Each row comes from the steps of one path. Every step used is in the known rows, and no mark comes twice. Write the path behind each row, first mark first.
(in the rows, 100 means zero)
Known rows:
pevired nuku: 110 116 97 94 104 93 103 101 105 110 97 90 103 115 109 94 96 97 89 102 105 90 112 99 97 98 107 110 106 100 107 99 94 102 106 123 88 103 94 93 83 89 102 95 116 97 99 117 83 103
memi muta: 102 108 96 111 102 110 95 88 104 87 97 96 96 104 100 106 112 103 91 114 97 75 103 103 95 109 100 102 87 92 77 109 103 99 100 110 81 101 95 110 99 101 99 93 98 104 98 106 95 89
pevired nuku gekon setu: 95 112 116 97 111 87 113 109 96 103 89 71 101 139 112 88 91 98 101 117 89 102 113 105 68 74 106 109 93 88 104 93 91 116 102 122 93 86 84 93 72 103 81 94 126 98 102 117 69 104
limu memi refe setu: 77 80 101 105 88 82 91 88 95 86 78 68 70 107 84 80 81 128 125 104 73 80 120 100 133 98 96 102 87 70 101 86 102 88 79 125 79 119 92 108 103 105 98 94 111 112 102 111 99 110
limu memi refe setu gekon nuku rufi: 73 92 95 104 90 73 127 127 102 86 84 87 61 115 90 74 82 143 135 137 84 93 120 85 118 108 117 123 90 79 90 77 101 99 84 119 71 88 70 101 101 106 73 77 149 92 113 106 86 113
dureba memi: 94 80 110 93 101 101 91 105 105 85 105 96 89 116 94 91 94 128 111 95 85 96 87 102 93 125 100 83 92 104 105 99 95 97 106 96 107 110 98 98 98 101 103 96 106 98 99 100 110 93
dekan zatunul veni setu: 89 93 110 108 108 97 98 88 108 94 61 71 101 85 111 81 82 98 82 125 85 79 132 102 97 99 109 94 89 89 97 89 98 112 98 121 119 127 95 88 108 98 108 82 99 95 92 116 88 108
pevired nuku rufi zatunul dureba: 95 120 74 98 107 117 107 128 116 137 117 79 107 116 120 95 84 128 61 103 104 95 110 87 101 86 132 104 113 116 94 86 110 130 98 127 106 93 95 92 119 81 101 68 125 75 94 120 68 120
vapobes zatunul dureba: 103 105 95 109 115 125 106 87 103 114 103 80 102 104 104 99 100 126 75 92 107 107 88 82 110 91 106 92 98 85 91 98 103 120 105 104 92 113 106 101 107 86 110 71 93 89 97 108 78 114
setu gekon nuku rufi zatunul veni: 101 109 92 122 110 103 131 138 115 113 86 113 98 103 110 78 87 129 78 143 97 105 105 75 98 89 134 132 90 125 96 88 104 123 104 106 113 93 80 94 118 100 78 70 130 62 104 110 97 115
veni zatunul: 105 98 100 112 118 106 99 85 95 108 110 105 91 93 112 94 90 89 88 84 95 95 107 97 78 92 113 98 84 91 95 97 104 97 105 106 115 109 104 93 96 92 98 81 91 87 103 106 98 114
rufi nuku gekon setu veni zatunul dureba: 110 109 99 118 156 104 122 82 103 112 79 55 105 132 116 70 85 131 104 95 77 110 102 80 74 79 116 111 34 73 99 72 109 122 90 123 116 109 103 75 89 116 74 63 140 71 97 116 73 132
gekon setu veni: 128 92 101 112 111 81 111 90 96 95 68 69 104 121 101 79 95 99 116 130 77 88 118 108 92 97 98 86 65 80 95 88 98 113 90 116 107 113 96 72 89 106 99 87 112 101 85 98 100 97
refe setu veni zatunul: 125 90 96 124 125 92 92 82 97 89 87 80 87 100 105 80 89 96 102 113 79 81 123 101 83 92 106 104 64 69 92 77 105 101 104 110 126 128 93 80 87 103 88 76 93 95 91 123 98 117
limu memi dureba zatunul veni setu: 61 79 100 97 117 85 102 88 110 88 60 62 104 102 115 69 67 153 102 126 82 86 134 108 103 111 97 74 62 55 106 95 93 112 93 135 93 164 101 113 129 82 111 59 98 82 100 109 84 98
rufi zatunul dureba memi refe setu gekon: 86 63 113 115 130 113 101 98 101 100 90 83 79 115 99 63 75 177 108 108 84 93 106 90 128 72 109 93 83 86 90 84 107 116 98 123 108 117 101 100 104 111 77 82 134 91 100 107 104 115
dekan zatunul veni: 90 94 98 119 110 116 89 96 106 99 77 81 93 94 108 89 101 104 72 112 90 82 114 82 99 99 119 107 89 97 96 91 100 105 99 121 116 139 98 96 115 100 119 80 100 79 94 107 91 104
gekon nuku rufi zatunul vapobes: 110 117 94 98 112 104 91 136 115 125 113 100 90 116 114 87 87 107 62 115 92 100 86 80 94 87 128 108 119 116 90 87 125 113 101 99 97 96 97 97 104 86 102 65 127 56 104 117 114 120
veni setu refe memi muta: 103 98 103 123 84 105 91 94 103 65 62 73 97 86 99 74 97 113 123 104 89 75 121 133 115 113 82 93 90 83 69 76 103 88 93 111 74 93 72 95 79 108 104 88 93 95 80 132 91 101
dureba zatunul veni setu refe: 99 103 109 131 109 110 108 91 102 87 51 71 110 88 124 55 77 103 105 108 110 94 134 113 96 97 99 91 80 86 89 72 103 111 99 138 108 121 75 81 111 97 112 91 115 93 73 115 102 127
pevired nuku gekon setu veni zatunul dureba memi muta: 107 86 104 121 148 113 103 75 107 79 71 49 81 156 121 68 94 147 93 102 69 64 120 105 47 108 117 86 24 63 83 79 87 123 106 145 95 126 83 84 67 101 85 55 140 75 97 125 58 100
pevired nuku gekon: 83 115 101 105 113 100 103 108 103 94 103 109 103 120 112 95 100 103 96 103 107 105 107 96 81 86 101 121 97 103 110 86 89 104 107 113 96 86 84 100 73 102 85 103 120 91 102 120 72 109
dureba memi refe setu gekon: 80 66 117 107 111 88 105 102 96 75 87 93 70 106 85 70 81 149 133 114 82 87 105 97 111 96 99 104 81 75 97 93 93 99 96 112 91 98 88 101 84 123 74 105 122 112 99 104 111 105
setu refe memi dureba: 90 93 94 124 97 100 86 97 100 86 88 91 96 94 94 85 99 129 119 93 99 102 116 119 124 106 86 107 96 70 92 73 104 87 93 103 72 120 98 95 107 101 111 83 101 65 84 98 90 106
memi dureba zatunul veni setu refe: 87 102 104 127 122 101 104 79 104 96 52 66 106 81 122 63 73 128 95 121 111 96 149 118 102 86 95 82 66 53 91 73 105 115 94 141 85 141 93 92 124 89 112 84 116 81 72 105 93 120
rufi zatunul veni setu refe memi dureba: 87 93 99 133 104 97 89 96 107 87 57 75 112 82 107 46 67 143 94 124 88 98 142 127 136 80 96 103 79 77 93 65 109 102 92 116 96 134 101 91 120 100 111 69 99 62 73 128 97 120
dureba memi refe setu veni: 107 75 105 114 110 83 89 87 99 70 68 68 70 124 88 61 82 140 129 115 70 81 116 97 123 110 95 93 61 66 98 75 100 96 80 120 106 123 90 79 92 118 96 97 118 109 82 110 116 117
nuku gekon setu veni zatunul dureba memi refe: 83 74 110 133 156 108 102 72 97 83 63 61 79 133 112 55 78 155 115 85 70 103 124 102 79 92 114 82 20 54 94 66 97 116 80 132 112 122 103 79 87 114 86 74 140 79 89 93 87 128
vapobes zatunul: 110 100 102 115 111 112 104 95 97 105 110 95 98 103 106 95 96 104 81 115 100 98 93 85 104 94 99 93 101 92 88 99 103 106 104 104 101 102 101 96 96 91 103 78 79 95 94 114 96 111
setu refe memi dureba zatunul veni: 91 91 96 143 105 115 87 98 104 83 66 69 100 96 115 66 87 147 90 98 107 96 121 107 103 97 104 108 79 63 93 72 103 96 91 125 87 156 93 100 122 102 122 66 103 48 79 109 90 113
pevired nuku rufi zatunul vapobes: 102 117 93 98 109 117 92 142 115 127 114 103 103 117 116 88 80 107 55 117 98 84 93 84 93 83 128 109 122 122 93 88 122 117 104 117 107 86 93 96 99 88 104 72 117 62 96 135 95 121
refe setu: 102 95 108 96 86 84 90 100 96 98 100 77 94 104 97 99 96 100 105 108 81 91 103 106 103 89 97 99 105 85 103 97 109 104 106 100 95 105 91 93 101 105 91 101 97 114 97 119 95 104

Write each row's path:
100 69 100 122 127 111 74 77 104 82 71 45 63 117 98 68 91 159 107 97 77 73 125 85 126 105 109 81 68 51 86 70 104 111 85 135 110 153 98 72 101 115 113 74 133 87 86 106 95 119 -> dekan zatunul dureba memi refe setu veni
100 90 104 126 148 111 107 79 96 92 72 72 101 120 118 76 96 122 102 98 80 105 117 103 66 73 110 94 37 68 95 75 98 124 95 119 119 111 96 80 91 109 79 73 122 78 99 101 69 121 -> nuku gekon setu veni zatunul dureba
121 87 99 116 150 115 81 87 104 92 81 112 95 104 110 75 93 96 87 95 94 83 103 94 80 97 110 102 65 90 94 81 113 101 98 102 113 121 97 91 85 104 107 71 101 65 95 114 113 111 -> setu veni zatunul vapobes
93 94 99 122 109 100 95 98 94 93 76 70 102 85 121 67 75 134 118 97 104 101 130 126 105 99 85 75 95 54 82 72 108 97 99 120 88 129 92 93 102 86 108 74 95 71 76 120 94 116 -> veni setu refe memi dureba zatunul
75 91 104 105 114 90 95 101 108 89 60 59 115 89 113 73 71 152 92 123 84 87 122 114 98 92 99 85 81 59 103 92 98 106 99 114 94 149 105 102 115 97 116 60 78 67 92 127 89 107 -> refe memi dureba zatunul veni setu
99 96 112 136 90 111 101 96 102 73 48 65 109 83 103 48 82 116 102 117 95 91 119 112 124 98 92 110 90 82 82 61 99 101 87 104 94 114 76 83 97 103 120 61 85 79 73 139 85 125 -> vapobes zatunul veni setu refe memi
82 103 96 106 112 97 136 136 114 107 76 107 119 93 116 64 62 127 84 160 99 87 138 99 96 78 123 120 94 123 102 82 97 133 106 123 118 74 76 87 99 101 77 77 121 83 89 140 77 113 -> pevired nuku rufi zatunul veni setu gekon
96 81 99 97 109 98 112 139 110 109 118 76 76 125 107 73 81 168 96 115 75 101 95 87 97 95 129 93 96 102 90 84 111 130 116 106 107 97 83 88 108 96 74 58 147 68 108 121 92 113 -> refe setu gekon nuku rufi zatunul dureba memi
104 93 101 125 78 114 90 110 98 77 84 87 97 94 97 77 104 113 117 80 101 103 104 114 116 107 92 114 105 100 92 72 102 81 94 95 88 101 83 91 89 109 113 88 101 79 88 113 98 110 -> setu refe memi
97 116 115 100 118 84 122 102 98 113 89 63 107 136 102 84 88 112 113 115 75 114 85 91 89 82 100 113 78 91 106 92 101 111 90 114 100 82 95 87 95 120 74 87 127 98 98 117 89 118 -> rufi nuku gekon setu
119 95 97 111 101 83 92 94 99 80 80 76 90 108 97 82 102 104 114 125 83 85 116 103 105 102 89 105 82 80 97 84 103 104 99 105 107 114 86 79 92 116 93 98 102 104 89 117 97 105 -> refe setu veni
100 96 106 127 164 106 117 71 105 103 65 45 85 145 112 49 67 167 118 87 69 103 96 81 89 94 118 101 17 57 98 58 104 117 74 139 110 125 111 68 88 123 84 61 153 76 88 109 90 144 -> rufi nuku gekon setu veni zatunul dureba memi refe
92 107 95 128 105 85 122 126 106 111 75 85 77 105 100 59 75 138 85 157 84 95 128 76 116 64 136 144 89 87 90 72 110 118 89 126 95 97 81 93 117 114 73 76 142 83 94 119 101 133 -> memi refe setu gekon nuku rufi zatunul veni
123 94 94 126 132 103 99 82 100 92 90 111 91 95 110 84 93 96 99 101 102 91 115 99 78 103 112 102 60 84 92 80 101 99 96 107 131 117 101 79 86 98 97 81 97 81 91 107 102 113 -> setu veni zatunul
118 110 106 130 149 89 121 90 96 103 84 67 101 138 114 68 81 110 110 115 72 102 99 82 67 85 114 111 37 75 97 67 100 111 96 120 126 106 96 68 78 120 71 66 123 82 88 125 88 129 -> rufi nuku gekon setu veni zatunul
74 80 108 109 143 93 125 101 106 97 62 97 112 85 119 75 75 151 101 146 107 97 137 110 87 81 101 88 71 63 96 102 94 121 109 122 97 131 96 110 113 97 83 81 103 80 91 105 89 100 -> memi dureba zatunul veni setu gekon
88 105 120 122 135 111 86 120 98 95 74 57 99 139 126 58 86 140 93 96 97 88 107 112 71 66 103 97 92 51 91 72 107 108 101 135 63 127 80 99 73 96 100 60 128 36 89 126 70 117 -> pevired nuku gekon setu refe memi dureba zatunul vapobes
84 88 103 101 97 77 120 125 103 91 97 81 59 114 96 72 79 149 128 125 78 93 108 86 103 116 120 113 93 79 90 79 99 106 92 108 74 84 76 92 95 117 73 89 150 94 97 104 103 118 -> dureba memi refe setu gekon nuku rufi
86 87 120 116 126 103 131 96 102 83 62 103 111 88 103 66 82 124 99 150 99 97 115 97 102 82 100 105 81 86 88 96 90 123 105 103 103 98 88 94 90 106 85 76 91 104 95 124 84 104 -> vapobes zatunul veni setu gekon
85 118 100 106 119 103 115 113 102 106 103 98 107 127 105 94 94 124 110 97 99 120 76 83 99 90 99 129 90 106 108 86 103 98 95 98 109 84 92 95 95 122 76 93 120 94 99 124 89 126 -> rufi nuku gekon
85 78 109 96 103 103 86 86 103 95 85 54 75 118 86 76 86 159 113 80 77 89 106 102 130 100 103 91 80 68 105 89 106 106 90 117 82 120 104 100 112 109 106 93 126 108 97 101 97 118 -> zatunul dureba memi refe setu
107 68 120 122 143 103 69 80 103 81 68 77 62 118 100 51 74 130 108 99 69 69 107 97 95 98 110 93 59 60 93 69 114 96 85 117 105 134 97 83 79 115 104 72 119 78 85 123 124 129 -> dureba memi refe setu veni zatunul vapobes
102 94 112 101 129 126 85 111 102 107 97 95 103 112 117 88 95 107 80 90 106 89 84 86 78 88 109 82 111 97 92 104 118 107 100 113 106 121 95 106 98 95 114 78 97 72 99 113 112 112 -> dureba zatunul vapobes
85 96 118 105 107 89 108 104 89 94 94 86 103 123 102 90 98 102 110 115 78 109 101 104 77 79 101 98 82 90 96 92 97 113 96 101 103 81 91 95 89 113 78 101 112 105 108 101 83 104 -> nuku gekon setu
109 90 116 117 162 106 113 86 106 97 80 50 96 152 111 53 77 162 110 90 62 102 86 86 70 103 118 90 25 73 105 64 102 121 91 122 121 122 104 69 88 118 81 58 142 67 98 116 82 127 -> rufi nuku gekon setu veni zatunul dureba memi
104 103 111 90 116 77 128 103 97 99 78 102 95 95 108 79 86 105 126 126 105 108 113 114 93 94 99 103 97 82 96 99 94 110 112 104 80 86 84 90 71 92 71 96 125 102 105 108 94 95 -> veni setu gekon nuku
91 112 91 106 98 80 123 122 101 107 92 93 67 102 97 80 89 125 117 135 92 101 121 88 111 84 118 129 108 80 86 82 106 108 91 109 70 71 79 93 100 114 71 91 143 105 99 103 96 121 -> memi refe setu gekon nuku rufi
74 89 97 115 110 95 133 132 109 99 76 119 118 79 104 71 68 128 92 159 89 97 125 96 99 82 117 110 88 120 92 83 106 130 104 105 135 79 78 92 119 110 78 88 105 86 87 121 95 116 -> nuku rufi zatunul veni setu gekon
98 124 87 126 90 103 113 122 115 110 64 72 111 96 122 53 64 100 81 135 100 91 150 109 114 83 118 115 97 115 95 54 110 123 90 140 110 89 70 68 115 88 105 81 132 84 69 141 79 139 -> pevired nuku rufi zatunul veni setu refe
110 72 104 122 143 101 99 65 102 97 62 46 76 125 108 53 72 147 110 89 71 84 123 105 89 102 118 73 29 52 88 73 99 115 80 141 104 132 115 75 97 103 107 64 132 84 88 87 96 123 -> gekon setu veni zatunul dureba memi refe
